Known rows, with every way that one mark hangs from another:
Z169[Z201[Z771]]: [ 35   0  -9  16  11  -6  31   9  -7  -5   7  37  18  -1 -12 -13  -8  -4
  12  -5 -20   5 -22]
Z201[Z545 Z771]: [ 30  39  19  -3  -5  19  -9  31   6   2  -2  37  24 -26   0   4  25  10
  12   3 -32  -2   2]
Z545[Z82[Z169] Z992[Z201]]: [ -4 -16  26  29  12   5 -20   8 -46 -15  -2  44  -1 -29  -8 -14 -27  11
  50  13 -21 -22 -42]
Z734[Z545[Z82[Z169] Z992]]: [-25   6  23   8 -14  32 -14   7 -24  -7   5  48  11 -42 -35  -7 -74  -1
  56  23 -13 -48 -18]
Z169[Z201[Z545[Z992]] Z771[Z82]]: [ 42 -20   1 -31 -12  10  -9   7  -8 -16 -12  78  61  -8 -16  21 -45  -4
  50 -16 -27 -13 -56]
Z201[Z545]: [ 16  21  11 -17  -7  19 -16  17   7   8  -9  21  25 -11  -1   9  13   2
   4  -5 -20   7   9]
Z734[Z992]: [-20 -13 -11   4  -3   9 -15  -4   2 -12   0   7  20 -10 -22  -1  -1 -21
 -20   3  -8  -4   3]
Z545[Z82[Z169[Z201]] Z992]: [ -7 -26   7  24  12   6   5   4 -24  -8   6  68  28  -1 -31 -12 -64  -2
  76  10 -17 -21 -27]
Z82[Z169[Z771] Z201]: [ 43 -24  -5  42   7  -6  31   8 -46  13  15  50  13 -18   8   1 -76   0
  60  23  39 -27  -2]
Z169[Z771[Z82[Z201[Z545]]]]: [ 60   6   5  -7 -33  15  19  15 -32   9   3  47  51 -26  18  29 -47   0
  39  -4   9 -17 -28]
Z169[Z201]: [ 20 -20 -16   1   8  -6  23  -6  -4  -1   0  21  21  14  -9  -6 -18 -12
   3 -12  -7  15 -16]
Z734[Z169 Z545]: [ -7   6  -6 -33 -28  24  -9  -8  19   4  18 -11  25 -49 -24 -16 -55  -8
 -22 -15 -10 -30 -12]
Z82[Z169 Z201]: [ 30  -8   8  42   4   1  26   3 -35  19  21  30   4 -21   1  -7 -51  10
  42  14  29 -16   4]
Z82[Z201]: [ 23  -9  -8  21  -9   1  18   0 -21   6  12  12   3 -10   5  -3 -23   3
  18  -2  21   1 -11]
Z169[Z771]: [ 15 -16 -14  -1   4  -5   7   5 -10  -7  -7  20   8   1   8   9 -24 -11
  18   9   9 -10  -8]
Z545[Z82 Z992[Z201]]: [-12 -15  11   7  -2   5 -27   5 -31 -31 -10  26  -2 -16  -4  -9   4   6
  26  -5 -28  -5 -56]
Z734[Z992[Z82[Z169] Z201[Z545]]]: [ 37   4  36  15  -3  27  -3  12 -53  14 -20  53  30 -62  -9   2  -6 -24
 -44   1 -46 -10 -17]
Z82[Z201[Z545]]: [ 41  14   4   2 -15  20   5  18 -13  14   4  35  29 -19   5   7 -10   7
  24  -7   0   9  -1]
Z82[Z169[Z771] Z201[Z545]]: [ 60  -2   6  24  -1  15  13  25 -36  20   6  72  38 -30   8  11 -64   1
  66  18  21 -19   4]
Z992[Z82[Z169 Z201[Z545]]]: [ 61  19  35  26 -15  27  34  15 -51  37  -2  60  19 -51   4  11 -48   1
  17   4  -3 -18   1]
Z545[Z992[Z82[Z169]]]: [  5  -9  35  20   6   9  -1  -4 -29   6  -8  47 -18 -35 -16  -2 -41   7
  21   9 -11 -40 -21]
Z734[Z169[Z201 Z771]]: [ 25 -41 -36 -16   1  -9  15  -8   7  -6  14  30  52  -9 -13 -12 -69 -18
  18 -19  -3 -13 -27]
Z992[Z82 Z201]: [ 36  -4  19   7  -5  -1  18  -6 -50   5 -22   6 -17 -31  18   0  11 -10
 -53 -16 -26   4 -44]
Z734[Z82 Z169 Z545[Z992[Z201]]]: [-15  -2   1 -24 -31  21 -43 -19   6 -16   5   3  33 -84 -34 -30 -47   2
 -30 -45 -37 -30 -76]

Rows:
[ 11   4  33  44  13   3 -14  21 -49 -21   4  60  -2 -42  -9 -20 -15  21
  55  21 -32 -32 -47]
Z545[Z82[Z169] Z992[Z201[Z771]]]
[ 41 -27 -16 -10  -8 -13  38  -9 -24  -4  -1  34  44   6   3  15 -56 -18
  17 -10   0 -11 -41]
Z169[Z201 Z771[Z82]]
[ 34   5  45  31   6  -5 -12   7 -42 -12   9  45  -1 -50   0 -13 -15  34
  31   6 -25 -38 -61]
Z545[Z992[Z201[Z771[Z82[Z169]]]]]
[ 49 -20   3 -20  -3  17   6  12 -21  -9 -31  94  36 -19 -20  16 -40 -20
  25 -16 -37  -7 -51]
Z169[Z201[Z545[Z992[Z82]]] Z771]
[-27  -6  21  24   5  12 -16   8 -20 -10   7  46   7 -17 -21  -5 -45  11
  70  22  -9 -38 -12]
Z545[Z82[Z169] Z992]
[ 40  -8  28  36  13   4  29   4 -36   2   0  85   2 -36 -29 -15 -48   4
  33   4 -31 -32 -41]
Z545[Z992[Z82[Z169[Z201[Z771]]]]]
[ 53  31  21   5   2  13 -13  31 -19  -4 -10  34  17 -37  14  -6  43  11
  -9  -9 -44  12 -30]
Z992[Z201[Z545 Z771]]
[ 20  19  17  -7 -14  20 -13  25 -31  -5 -16  27  32 -24  11   6  19  -7
   2  -8 -42  13 -26]
Z992[Z201[Z545[Z82]]]
[ 22 -28 -12  27  12  -3  40   9 -43   1   5  67  45   5  -9   2 -86 -24
  64  21   0 -22 -12]
Z545[Z82[Z169[Z201 Z771]]]
[ 56   8  27   4   4  20  35   9 -34  32 -11  69  37 -27 -11   6 -43 -17
   2  -7 -32  -6  -4]
Z992[Z82[Z169[Z201[Z545]]]]
[ 46 -14  12  20   4  18 -15  23 -29   2   3  94  28 -34 -12   8 -65  14
  95  17  13 -28 -20]
Z82[Z169[Z771] Z201[Z545[Z992]]]
[ 48  10  24  -5  -5  13  24   6 -21  23   5  52  62 -16  -8  11 -46   1
  29  -5 -23 -11 -10]
Z771[Z82[Z169[Z201[Z545]]]]
[ 40 -13  16  21   8  -1  53  -9 -43  24  -3  49  12 -16 -11  -4 -54 -18
  -5   0 -12 -14 -14]
Z992[Z82[Z169[Z201]]]
[  4   6  18  23   1   4 -21  21 -35 -34  -5  42  -2 -32  -4 -15  13  15
  32   2 -40 -14 -65]
Z545[Z82 Z992[Z201[Z771]]]
[ 53  17  17  35 -20   7  50   9 -47  12   6  37  -9 -44   9   1 -19   2
  -7   0  -3 -17 -30]
Z992[Z82[Z201[Z771]]]
[ 16  12  33 -19 -16  29 -22  10  -8  -1 -24  52   6 -37 -14  14   2   2
   4 -14 -37 -12 -25]
Z201[Z545[Z992[Z82]]]
[-29  13   5 -14 -28  26 -26 -10   7 -11  -4  17  18 -49 -38  -6 -42  -4
  -1 -22 -21 -24 -39]
Z734[Z82 Z545[Z992]]
[ 37   2  33  18   2   2  -4   7 -44 -17 -17  42 -26 -50   2 -10  19  10
 -17 -10 -43 -14 -72]
Z545[Z992[Z82 Z201[Z771]]]
[-22 -15 -16  -4 -20   8 -30 -21   4 -14  11 -14  57 -63 -24 -25 -18 -24
 -62 -41 -35 -13 -41]
Z734[Z82 Z169 Z992[Z201]]
[ 57  -6  -4 -29 -15   7  21   8 -17   2  -9  56  69  -3   2  25 -43 -17
  21 -15 -21  -3 -32]
Z169[Z201[Z545] Z771[Z82]]
[  9 -31  12  29  15  -2 -16  12 -54 -24  -8  63   8 -26   1  -4 -50   2
  67  22 -13 -34 -50]
Z545[Z82[Z169[Z771]] Z992[Z201]]
[  16   -1  -28   -8  -49   21   17  -11   -8    7   22   17   58  -76
  -19   -9 -110  -20    2  -26   14  -42  -38]
Z734[Z82[Z201] Z169[Z771] Z545]
[ 14  48  20   3 -18  27  -4  40  -8  -3  -2  45  37 -25   1   7  10   2
  31   9 -39 -11  -1]
Z201[Z545[Z82] Z771]
[ 35  -2  35   0  -1  23 -12  18 -33   7 -23  89  15 -43 -12  18 -51  -2
  43  14 -20 -40 -21]
Z201[Z545[Z992[Z82[Z169[Z771]]]]]
[ 46  19  31  35   2  23 -13  33 -20   5  15  87  20 -51 -17  -9 -32  33
  82  14  -8 -28 -16]
Z82[Z169 Z201[Z545[Z992] Z771]]
